Each row comes from the steps of one walk. Every step used is in the known rows, and no mark comes twice. Write the walk behind each row, first mark first.
Known rows:
nuguz > gezo: [  5   5   6 -10  10  -3  -1  -3   7 -11   6   3  -9 -19  12 -16 -13 -17
  -4   1   0   9  -6  -4   3 -22 -11   8  27  11 -14   6   4  -2  -3  -1
  -3  13  -3  18   2   1   1   3  12 -14  -3   1  10]
nuguz > gezo > zurizo > vete: [  1   6   6  -4  11 -10  -6  -8   5 -13   6   1 -13 -20  11  -9 -28 -15
  -3   1  -1   4  -4  -3   5 -22 -15   7  22  12  -4   7   9  -2  -5  -3
  -2  13  -2  26   3  -7 -14   2  16  -4  -9   5  14]
reva > zenat > linuvut > nizap > vete: [  3  -8  13  -2  10   5   2  -3  -7 -10  16 -17   0 -14   0  -8 -14 -11
  -5   0  -5  16  -7  -6  -2 -12  -2   8  12  -3  -8  -2 -16  -3   3   4
   0  -2  17   6  -1  -9   2  24  10  -8 -15  -1   0]
vete > nizap > reva: [ -1  -6   8  -5  13   9  -4  -2   9  -4   6   8 -12 -11  14  -6 -13 -13
  -9   5  -1   3   7  -6   0 -14  -5   4  25   1  -6   7   1  -5   9   3
  -2   9  -3   1   0  15 -11  10  15  -8   2  -3  12]
reva > zurizo > linuvut > nizap > vete: [  1 -20  14   0  12   5  -3  -2  -3  -9  14  -8   3 -10   7 -10 -18  -9
  -5   5  -3  10   0  -3  -2  -1  -9   1   6 -11  -3  12  -9   6   6  -3
   0  -2   9  16 -16  -9  -7  17   8  11 -11  -4  -7]
gezo > nuguz > mapegun: [  3  -2   4 -10  12   1   2  -1   8 -13  11  14  -2   2  14 -14   0 -17
  -6   0   4   1 -12  -4   4 -16  -9  14  20   4  -6   3   1  11   0  -3
  -1  20 -11  22   0   9  15   5  11 -31  -4   1  -1]
reva > nizap > vete > zurizo: [ -3 -21  15  -1  14   9  -5  -3  -4  -5  13 -12   0  -6   6  -3 -13  -9
  -2   4  -9   7   0  -5  -1  -1  -7   0  14  -3   0  12 -10   1  10  -5
  -1   5   3   9 -17  -3  -9  13   8  -9   5   4   5]
vete > nizap > linuvut > zurizo > gezo > nuguz: [ -3  -4  13  -2  12   9  -7   0   7  -7   5  14  -4  -4  12 -11   3  -9
 -13   3   3  -8  10  -5   5 -16  -2   3   5  -1  -8  14  -6   1   8  -5
   1  10   0   2  -6  14   8   6  18 -24   0   0   8]
zenat > reva > nizap: [  3 -23  16  -8  12   3   2  -3   6  -9   7 -16  -7  -7   3 -12 -17 -17
  -4  -3  -3   7  -9   2  -3 -14  -5   4  33   0 -14   2 -16  -3   1   1
  -1   2   0   9   3   4 -10  10  12 -11   1   3   7]
mapegun > nuguz > gezo > zurizo > vete: [  5   5   5  -6   9  -8  -5 -10   6 -11   9   8  -8 -14  12 -10 -18 -17
  -4   1  -1   7  -7  -3   5 -23 -18  13  16  13  15   8  11  -2  -7  -1
  -2  15  -1  30  -4  -7  -3   8  15   3 -13   3  10]
linuvut > nizap: [  4  -5  10  -6  11   2   2  -2   4 -12   8  -2  -6  -7   8 -13 -20 -14
  -6   3  -1  10  -2  -3  -1  -8  -5   3  24   6 -13  10   2   0   0   0
   1   7   0   8  -8   7  -1  -5   8  -7 -13  -3   9]
zurizo > vete > nizap > reva > zenat > linuvut: [ -4  -7   6  -1  13   4  -4  -3   3  -3  10  -3 -15 -13   7   1 -11  -8
  -8   3  -2   8   4  -6   0 -17  -4   7   7  -7   4   0 -10  -5  12   8
   0  -2  13   8   6   3 -15  33  16  -4 -11   4   7]
gezo > zurizo > vete > nizap > linuvut: [ -4   2  14   2  12   1 -10  -9  -1  -8   5   3 -11 -16  11  -4 -27  -9
  -7   4  -2  -2  11   1   1 -12  -9   2  12   6   0  11   8  -3   2  -2
   0  11  -2  16  -2  -4 -21   2  20   4  -6   4  13]
reva > zenat > linuvut: [  6   0   9  -8  10   2   3  -4  -3 -10  10 -21 -11 -18   5 -11 -12 -13
  -5  -2   1  12 -11  -1  -1 -18  -4   6  21   3 -17  -2 -12   5  -3   8
  -1   9   8   8  14   2   0  12  11 -12   0   5  -2]
gezo > zurizo > vete > nizap: [ -2   6  11   0  12  -1  -9  -9   2  -9   6   1 -19 -13  12  -3 -34 -10
  -8   4   1  -2   5   0   2 -10 -11   2  16   8  -1  12  12   3   1   2
  -1  15  -4  15  -2   0 -30  -4  19   6  -5   4  12]
zenat > reva > nizap > vete: [ -1 -25  19  -4  13   8   2  -3   2  -8  13 -17  -1  -5   1  -8 -17 -17
  -6  -1  -7   8  -6   1  -4  -6  -5   5  27  -3  -7   3 -20  -7   6  -1
   1  -1   2  10  -5  -9  -9  18  12  -9   1   2   7]
gezo > zurizo > vete: [  2   3   8  -3  11  -4  -6  -9   2 -12   7 -12 -15 -12  11  -8 -35 -13
  -6   1   0   1   0   0   2  -7 -12   0  20  10  -6  11   9   6  -5  -1
   0  18  -7  21   2  -3 -21  -9  14   1  -2   6  10]
reva > zurizo > vete: [  1  -9   9  -4  11   2  -4  -4   0  -7  12 -15  -8  -2  11  -7 -20 -10
  -9   4   2   2  -3  -4   0  -2 -10  -2  11  -6  -5  12  -8  11   2  -1
   2   9  -1  20  -5   0  -7   7   9  -6  -3   5  -4]
mapegun > nuguz > gezo > zurizo: [  7   6   7  -9   8  -7  -5  -9   5 -11   6   9  -6 -18  13 -14 -16 -19
  -4   1   0   7  -9  -1   5 -25 -16  12  25  16   7   6  11  -2  -9  -1
  -5  18  -4  24  -1  -1   3   2  14  -1  -5   0  10]
linuvut > nizap > vete > zurizo > gezo: [ -1  -9  16   0  14   8  -6  -5   1 -10  13  -4  -6   4   5  -7 -16  -8
  -6   3  -6   6   6  -8   4   2  -5  -1   6  -1   0  16  -4   0  12  -6
   3   4   3   4 -19   6  -7   2   4  -9  -4  -5   8]
zenat > reva > nizap > linuvut: [  0 -27  19  -6  12   6   1  -3   4  -7   6 -16   0 -10   1 -14  -8 -17
  -4  -3  -6   8  -4   5  -3 -17  -3   5  28  -2 -13   3 -21  -9   2  -4
  -1  -2   2   8   4   0   1  17  13 -12   2   4   9]
mapegun > nuguz > gezo > zurizo > vete > nizap: [  2   6   7  -4  10  -5  -9  -9   6  -8   8  21 -10 -15  13  -5 -18 -15
  -6   3   0   6  -5  -2   5 -25 -16  15  12  11  21   8  13  -4  -1   1
  -3  12   1  24  -7  -4 -10  12  20   6 -15   1  13]
gezo > zurizo: [  4   5  10  -6  10  -2  -4 -10   1 -14   4 -11 -14 -15  11 -13 -32 -15
  -7   1   0   0  -3   1   1 -11 -11   0  31  14 -16  10  10   4  -9   0
  -3  21 -11  14   6   2 -15 -16  13  -3   6   4  10]
gezo > zurizo > linuvut > nizap > reva > zenat: [  0 -15  11  -1  12  -2  -3 -12   3 -11   6 -10  -5 -23   6 -12 -29 -11
  -3   1  -4   9   5   1   1 -21 -12   6  21   0  -7   2   1  -3   0   1
  -6   3   7  12   9   2 -12  14  15  12 -11  -6  11]
nuguz > gezo > zurizo: [  5   7   8  -8  10  -7  -5  -9   5 -14   3   1 -11 -23  11 -13 -25 -18
  -4   1   0   5  -6  -3   4 -25 -14   7  31  15 -13   6  10  -4  -8  -2
  -5  16  -5  20   6  -4  -8  -4  15  -8  -1   3  14]
nizap > linuvut > zurizo > vete: [ -1  -7  13  -1  10   5  -4   0   1  -8   8  -7  -1  -4  10 -12  -3 -10
  -9   3  -1   2   9  -8   1  -7  -7   0   3  -3   1  12  -5   3   4  -6
   3   5   3  16  -4   0   3   9  12  -5 -12   9   8]
reva > zurizo > gezo > nuguz: [  2 -10   7  -8  13   1  -5  -2   5 -10   9 -10  -7   3  12 -13 -13 -11
 -12   2   6  -6  -7  -3   6  -8  -9   0  19  -1 -21  14 -15  13  -1  -4
   1  19  -9  11  -2  12  10  -2   8 -33  12  -1  -7]
vete > zurizo > linuvut > nizap > reva > zenat: [ -2 -17  12  -1  12   4  -4  -5   6  -7   7  -2  -7 -16   7  -9  -6  -8
   3   2  -6  14   9  -4   0 -19  -9   5   8  -9   4   5  -4   0  13   2
  -5  -2  11   4   2  14 -10  28   6   7 -11  -6  10]
zenat > linuvut > nizap > reva > zurizo > vete: [ -1 -23   3   0  13   0   1  -3   0  -7   9  -9  -4  -9  -1  -4  -8 -12
  -6   4  -4  14  -4 -11  -3 -12  -2   4   5 -12   2   6 -19  -6   7   1
   3  -8  20   9  -4   1  -6  26   8  -4 -20   7  -3]
nuguz > gezo > zurizo > linuvut > nizap: [  2  -1   8  -3  10 -10  -5  -9   6 -13   2   7  -7 -29   8 -15 -25 -15
   1   2  -3  10  -2   1   3 -26 -14   9  19  10  -8   6  11  -6  -5  -2
  -6   7   6  22  -1  -5 -14   4  16  10 -17  -1  12]
nizap > vete: [  1   0  14  -5  11   9  -2  -1  -2  -9  14 -10  -4  -6  11 -10 -20 -12
  -9   2  -3   5   1  -6   0   1  -8   1  20   5  -9  10  -1   4   2  -3
   2  13  -4  14 -11  -8  -5   0   9  -8   4   1   5]
zurizo > linuvut: [  6   0   9  -7   9   2  -2  -3   4 -10   6  -7 -14 -18  14 -17 -17 -11
  -1   1   1   7   0   2   0  -8 -11   1  18   6 -15  10   5  10  -3   2
  -1  14  -2  16   1   5 -14  -4  11   8   0   2   3]
zurizo > linuvut > nizap > reva: [  0 -17   7  -4  12   3   0  -3   8  -8   6   0  -5 -15   9 -15 -14 -13
  -2   3  -4  12   5  -3   0 -14  -8   4  15  -2  -7   8  -1  -3   5  -1
  -2   1   6  10  -3   9  -7  12  10   9 -14  -3   8]
linuvut > zurizo: [  6   0  11  -6  10   5  -1  -1   3 -11   8  -8  -9  -2  12 -13  -9 -14
 -10   2   3   2  -1  -9   0  -6  -7  -1  19   2  -9  11   2  10   1  -1
   0  12  -2   9  -1  11  -2  -5  11  -7  -4   6   6]
vete > zurizo > linuvut > nizap > reva: [ -2 -15  10  -1  13   4  -4  -6   8  -8   4   4  -9 -15   9 -10  -5  -9
   4   5  -7  13   8  -6   0 -14  -8   2   7  -6   5  11   2   0  12  -1
  -2  -1   8   5  -5  15 -16  17   5   9 -11  -1  11]
zurizo > linuvut > nizap: [  3  -8  10  -4   9   1   1  -2   4 -11   7  -1  -7 -16   9 -16 -19 -12
   0   2  -2  11   2   2  -1 -10  -8   3  13   2 -11  10   4   4   0   1
  -1   5   5  13  -7   4 -11   1  10  11 -14  -2   5]

Which walk is each row?
[ -4  -4  10   0  14   0  -8 -11   4  -6   9  -5 -13 -15  10   0 -31  -9
  -9   3  -2   0   8  -2   3 -17 -10   5  18   0   3   2   2  -4   6   4
  -3   8   0  12   9   1 -21  17  19   0  -6  -1  15] | gezo > zurizo > vete > nizap > reva > zenat
[  1   1   8  -7  13   2  -7  -4   9 -12   4   2 -17   0  12 -13  -4  -9
  -3   0   2  -4   0  -4   7 -11  -8   1  13   6 -11  16  -3  13   5  -4
   2  21 -10   5  -2  21  -2  -5   5 -31  11   1   6] | vete > zurizo > gezo > nuguz
[  0  -7   9  -1  13   4  -7  -3   0  -4  12  -2 -11  -4  12  -2 -19  -8
 -10   5   3   1   2  -4  -1  -4  -9   0   7  -9   1  13  -5   8   8   1
   1   7   1  14  -7   3 -16  13  14  -2  -6   2  -2] | reva > zurizo > vete > nizap
[  0  -9  13   0  11   5  -2  -2  -4 -10  10  -2  -6 -12   0  -5  -5 -11
   0   3  -8  16  -3 -10  -2  -6   0   3   2  -3   3  10  -8  -3   9  -1
   2  -4  18   3 -14  -2 -12  14   6  -1 -14   6   2] | zenat > linuvut > nizap > vete > zurizo
[  2 -10  11  -5  12   5  -4  -1   4 -10   9   5   5   9  10 -16  11 -13
 -12   0   3  -7   3  -8   7 -12  -5   7   4  -4  -5  11 -10   7   5 -11
   2  13  -5  16  -1  15  25   6  12 -32   1   4   0] | nizap > linuvut > zurizo > gezo > nuguz > mapegun
[  3   2  10  -4   9  -3  -5  -9   2 -13   3  -9 -15 -24  12 -15 -32 -12
  -2   1   0   3   0   5   1 -12 -14   0  22  11 -15  10  11   8  -7   0
  -4  17  -5  19   6  -1 -23 -11  15  14   3   3   7] | gezo > zurizo > linuvut
[  0   0  10   1  12   4  -5  -1   4  -7   8   5 -13   0  13  -3 -12 -10
 -10   5   2  -2   7 -10   0  -4  -6   0   3  -4   6  13   4   7  10   1
   2   7   4  11  -9   8 -18   7  17   1 -16   6   9] | linuvut > zurizo > vete > nizap
[  0  -3  16  -1  12  11  -8  -2   3  -4   6   4  -7  -3  11  -9  -4  -9
 -14   3   1  -6  12  -4   3  -9  -3  -2   6  -2  -7  16  -4  -1   9  -4
   1   9  -1   1  -3  15  -2   1  16 -11   4   1   8] | vete > nizap > linuvut > zurizo > gezo
[  2 -16  14  -8  14   1  -1  -4  11 -12   8 -12 -10   4   5 -14 -10 -16
  -9  -2   5  -5  -9   0   2 -13  -6   4  24  -5 -18   8 -22   7   2  -2
   1  10  -5   8   6  11   3  10   8 -29   8   0  -1] | zenat > reva > zurizo > gezo > nuguz
[  2 -15   3  -4  11   2   3  -4   3 -10   5  -4  -6 -14   2 -10  -7 -15
  -3   2  -6  16  -5  -9  -2 -16   0   5  17  -1  -8   4 -11  -9   3   2
   1  -2  15   1   0   7  -2  14   8  -7 -13   6   4] | zenat > linuvut > nizap > reva
[  2  -7  15  -4  11   7  -5  -2   2  -8   7 -12  -3   0  10 -17  -3 -11
 -12   2   1  -4   9  -6   4  -6  -5  -4  10   0 -14  15  -9   3   2  -8
   2  11  -3   7  -1  12   9  -5  10 -16   7   5   6] | nizap > linuvut > zurizo > gezo
[ -4 -17  20   0  13   7  -4  -3   4  -5   8  -4  -6  -4   4  -6  -8 -13
  -9   1  -1   3   4   1  -3 -12  -5   3  10 -13   3   8 -17  -2  11   0
   2  -5   6  11   1  -1 -13  29  13  -2  -7   1   5] | zenat > reva > zurizo > vete > nizap > linuvut
[ -3 -11  12   1  13   6  -6  -3  -1  -3  11  -1  -4  -7  11  -3 -11  -7
 -10   6   0   2   7  -2  -1  -6  -7   0   3 -10   2  13  -9   3   9  -2
   1   3   3  15  -7  -1  -7  18  14  -3  -6   2  -1] | reva > zurizo > vete > nizap > linuvut
[  2  -2  10   0  11   3  -2  -1  -1  -7  10  -9 -12 -10   6  -1  -6  -8
  -8   2   0   7  -2  -8  -1 -15  -2   5   0  -8   2   3 -11   5   8   8
   0   0  18   7   6   3 -11  26  16  -2 -16   8   1] | reva > zenat > linuvut > zurizo > vete > nizap
[  2  -2  10  -7  12   2  -6  -4   9 -12   8   9 -12   8  12 -11   2 -11
  -3   0   2  -5  -4  -5   8 -11  -8   5   8   1  -2  13  -1  13   8  -4
   1  21 -11  13  -1  24   3   0   6 -33  10   2   0] | vete > zurizo > gezo > nuguz > mapegun
[  2 -13   6  -7  14   1  -5  -4   5 -11  13  -3  -2  12  11 -11  -6 -12
 -13   2   7  -7 -12  -4   6  -7 -10   5  13  -7 -12  11 -14  13   3  -6
   1  18 -11  20   0  15  15   2   8 -36   9   1 -12] | reva > zurizo > gezo > nuguz > mapegun
[  5  -9   9  -6  12   4  -6  -4   2  -8  11 -21 -10   4  11 -11 -20 -10
 -13   3   4  -4  -5  -2   3   1  -7  -6  20  -2 -21  16 -12  11  -1  -3
   1  16  -9  11   1  13  -1  -9   7 -19  16   1  -7] | reva > zurizo > gezo
[  9   4   6 -11   8  -2  -1  -4   8  -9  10  10  -5 -12  15 -16  -5 -19
  -5   1   0  11 -11  -3   4 -24 -14  14  22  12   6   6   6  -1  -6   0
  -3  15  -3  22  -4   2  10   8  12  -7  -6  -1   6] | mapegun > nuguz > gezo
[  2 -10   7  -8  11   5  -1  -5   6  -6  10 -17  -5 -11  10 -11 -13 -12
  -9   1  -1   7   1  -5   1 -18  -8   6  31  -1 -12  -2 -10  -2   2   3
  -4   9  -2   8  15  10   7  19  11 -17   5  -4   9] | nizap > reva > zenat
[  2  -2   8  -2  10   3  -3  -2   3 -10  11  -8 -10   1  11  -8 -13 -11
  -8   2   1   1   2 -11   1  -3  -8  -1   7  -1   2  13   1  12   4  -1
   3   9   2  16  -6   4  -9   2  11  -2 -13   9   8] | linuvut > zurizo > vete
[ -5 -23  12  -2  15   6  -8  -2   1  -6  13  -7  -1   0   7  -5 -11  -7
  -3   3  -6  -2  -2  -5   5  -4  -6   3   9  -2  -5  14 -16   3  10  -8
   1   8  -1   8 -19   1  -1  12   8 -29   9   2   3] | reva > nizap > vete > zurizo > gezo > nuguz
[  0  -8  15   1  12   0  -5  -9  -2 -13   8  -5  -5 -20   7 -11 -33 -11
  -2   2  -5   8   4   2   1  -6 -12   3  13   6  -5  10   8   0  -1  -2
  -1   6   5  16  -9 -10 -20   0  14  18 -10  -2   8] | gezo > zurizo > linuvut > nizap > vete
[ -1  -8  18   0  13   9  -4  -4  -2 -10  13   0  -2  -4   6  -7 -13 -10
  -3   4  -7  12   4  -9   0  -2  -5   2   9  -1   4  13   1  -1  12  -3
   1   1   5   5 -20   0  -9   9   6  -4 -12  -4  10] | linuvut > nizap > vete > zurizo
[ -2 -14   8  -3  14  10  -5  -3   6  -2   7   3  -8  -8  12  -3 -12 -11
 -12   6   2   2   5  -6  -1 -12  -6   2  21  -8  -4   8  -7  -3  11   2
  -3   4  -1   3  -1  13  -9  18  13  -8   3  -2   3] | vete > nizap > reva > zurizo
[  4  -4   8  -1   9   0   0  -2  -2  -9  12 -20 -10  -9   4  -6  -7 -10
  -7   0   1   9  -6  -9   0 -15  -4   5   4  -6  -2   1 -13   7   2   6
   1   2  15  12  10  -1  -4  22  11  -7 -14  11   0] | reva > zenat > linuvut > zurizo > vete
[ -4  -6   6  -2  13   5  -6  -2   7  -4  10   6 -15  -5  13  -2 -17 -10
  -9   6  -2   2  10  -6   1  -9  -7   3  13  -2   5   9   0  -3  12   2
   2   5   1  10  -4   7 -17  16  16  -3  -8   1  13] | zurizo > vete > nizap > reva
[  3 -17  11  -2  12   2  -1  -4   1  -9  10  -7  -3 -11   8 -13 -16 -10
  -3   5   0   9  -2   0  -1  -9 -10   0  11  -8  -9  12  -7   7   2  -2
  -3   2   7  15  -7   3  -8  10   8   8 -12  -2  -5] | reva > zurizo > linuvut > nizap
[ -1 -25  11   0  12   4  -3  -2  -1  -5  11 -14   5  -6   5  -8  -6  -9
  -8   4  -5   3   4  -5  -1  -6  -5   1   5  -7  -2  11 -15  -2   5  -7
   1  -1   8  15  -9  -2   5  15  14  -9 -10   9   4] | reva > nizap > linuvut > zurizo > vete
[  0 -24   6  -4  14   5  -1  -5   4  -8   9  -7   1  -3   6  -9 -14 -14
  -9   5  -3  10   1 -10  -2 -10  -5   3  21  -9  -6   8 -11  -6   6  -2
  -2  -2   5   6  -5  11   6  16   6 -10 -11  -4   4] | linuvut > nizap > reva > zurizo
[ -3   3  12   0  11  -5  -9  -8   4  -8   4  14  -8 -25  10  -6 -20 -12
  -6   3  -3   3   6  -1   4 -25 -11   9  13   8   2   7   8 -11   2  -4
  -3   6   2  22  -1  -9 -12  12  21  -1 -12   2  17] | nuguz > gezo > zurizo > vete > nizap > linuvut
[  5  -2   5 -10  12   0  -2  -3   8 -14  10   5  -8  10  13 -15  -7 -15
 -10  -1   6  -7  -9  -2   9 -10  -9   8  18   5 -13   9  -4  11   1  -5
   2  24 -14  18   1  18  15  -6  10 -38   8   1  -3] | zurizo > gezo > nuguz > mapegun
[  2  -3   7  -6  12   2  -4   0   9 -12   7  -3 -10   6  12 -15  -6 -12
 -11   1   5 -10  -2  -9   7  -9  -6   1  13   3 -15  15  -6  12   1  -5
   2  19  -7   8  -3  16   9  -7  10 -30   3   4   3] | linuvut > zurizo > gezo > nuguz
[ -2  -5  14  -3  14   8  -7  -4   2 -10  14   8  -4  11  10  -6  -1 -10
  -6   1  -2  -3   0  -9   7  -2  -8   6   3  -3   6  13  -5  10  14  -8
   2  16  -7  14 -12   8   3   9   6 -28   8   0   0] | nizap > vete > zurizo > gezo > nuguz > mapegun
[  7   3   7  -8   9  -7  -6 -10   6 -11   5  11  -8 -24  13 -15 -16 -18
  -1   0  -1   9  -7   2   5 -28 -18  13  17  13   9   7  12   0  -8  -1
  -5  15   0  27   0  -4  -4   6  16  12  -8   0   8] | mapegun > nuguz > gezo > zurizo > linuvut
[  4 -14  17  -7  12   5   1  -4   5 -10   8 -16  -9  -3   5 -13 -14 -18
  -8  -1   1   5  -8  -1  -2 -11  -7   1  29  -6 -12   6 -15   5   2   2
  -1   5  -3  10   7   5  -8  12   7  -9   3   1   1] | zenat > reva > zurizo
[  1  -8  14  -2  11   7  -1  -2  -1 -10  14  -3   1  -6   7  -9 -21 -12
  -6   3  -6  12   1  -6  -1  -1  -5   4  16   2  -5  10  -1  -3   5  -3
   3   4   3  10 -19  -6  -1   3   9  -6 -12  -5   8] | linuvut > nizap > vete
[  3   0  12  -4  11   3  -5  -5   4  -9   4  -1 -17 -16  13 -13  -7  -8
   4   2  -2   8   3  -1   1 -10 -11  -1   8   2  -4  14   5  12   6   0
  -3  12   0  10  -1  13 -23   2   7  10   2   3   6] | vete > zurizo > linuvut
[ -4  -7   8  -2  13   6  -6  -4   6  -3  11  -2 -12  -8  12  -1 -18  -8
 -10   4  -1   5   9  -6   2 -14  -7   7  14  -6   5   1  -6  -3  12   6
   0   3   4   9   4   6 -13  27  17  -6  -8  -4  12] | zurizo > vete > nizap > reva > zenat
[  1 -29  20  -3  12   6   2  -2   3  -7   6 -15   3  -6   0 -13  -1 -16
  -7  -2  -5   6  -1  -2  -4 -15  -3   4  20  -8  -7   5 -21  -7   6  -5
  -1  -5   7   6   2   2   3  20  13 -10  -4   7   9] | zenat > reva > nizap > linuvut > zurizo
[ -2 -30  19   0  13   4   0  -2   5  -6   8 -15   2  -3   0  -9  -4 -14
  -7  -1  -5   5   1  -3  -3 -13  -4   5  13 -10   1   5 -21  -5   9  -5
   2  -8   9  12  -3  -3  -3  26  13  -7 -11   9  10] | zenat > reva > nizap > linuvut > zurizo > vete
[  3  -6  15  -4  10   8  -2  -1   0  -8   7  -7   1  -8  10 -16   1 -13
 -10   2   0   3   7  -7  -1  -9  -5   0  13   0  -9  11  -4   3   1  -6
  -1   8   0  10  -1   7  10   2  11  -9  -3   6   8] | nizap > linuvut > zurizo
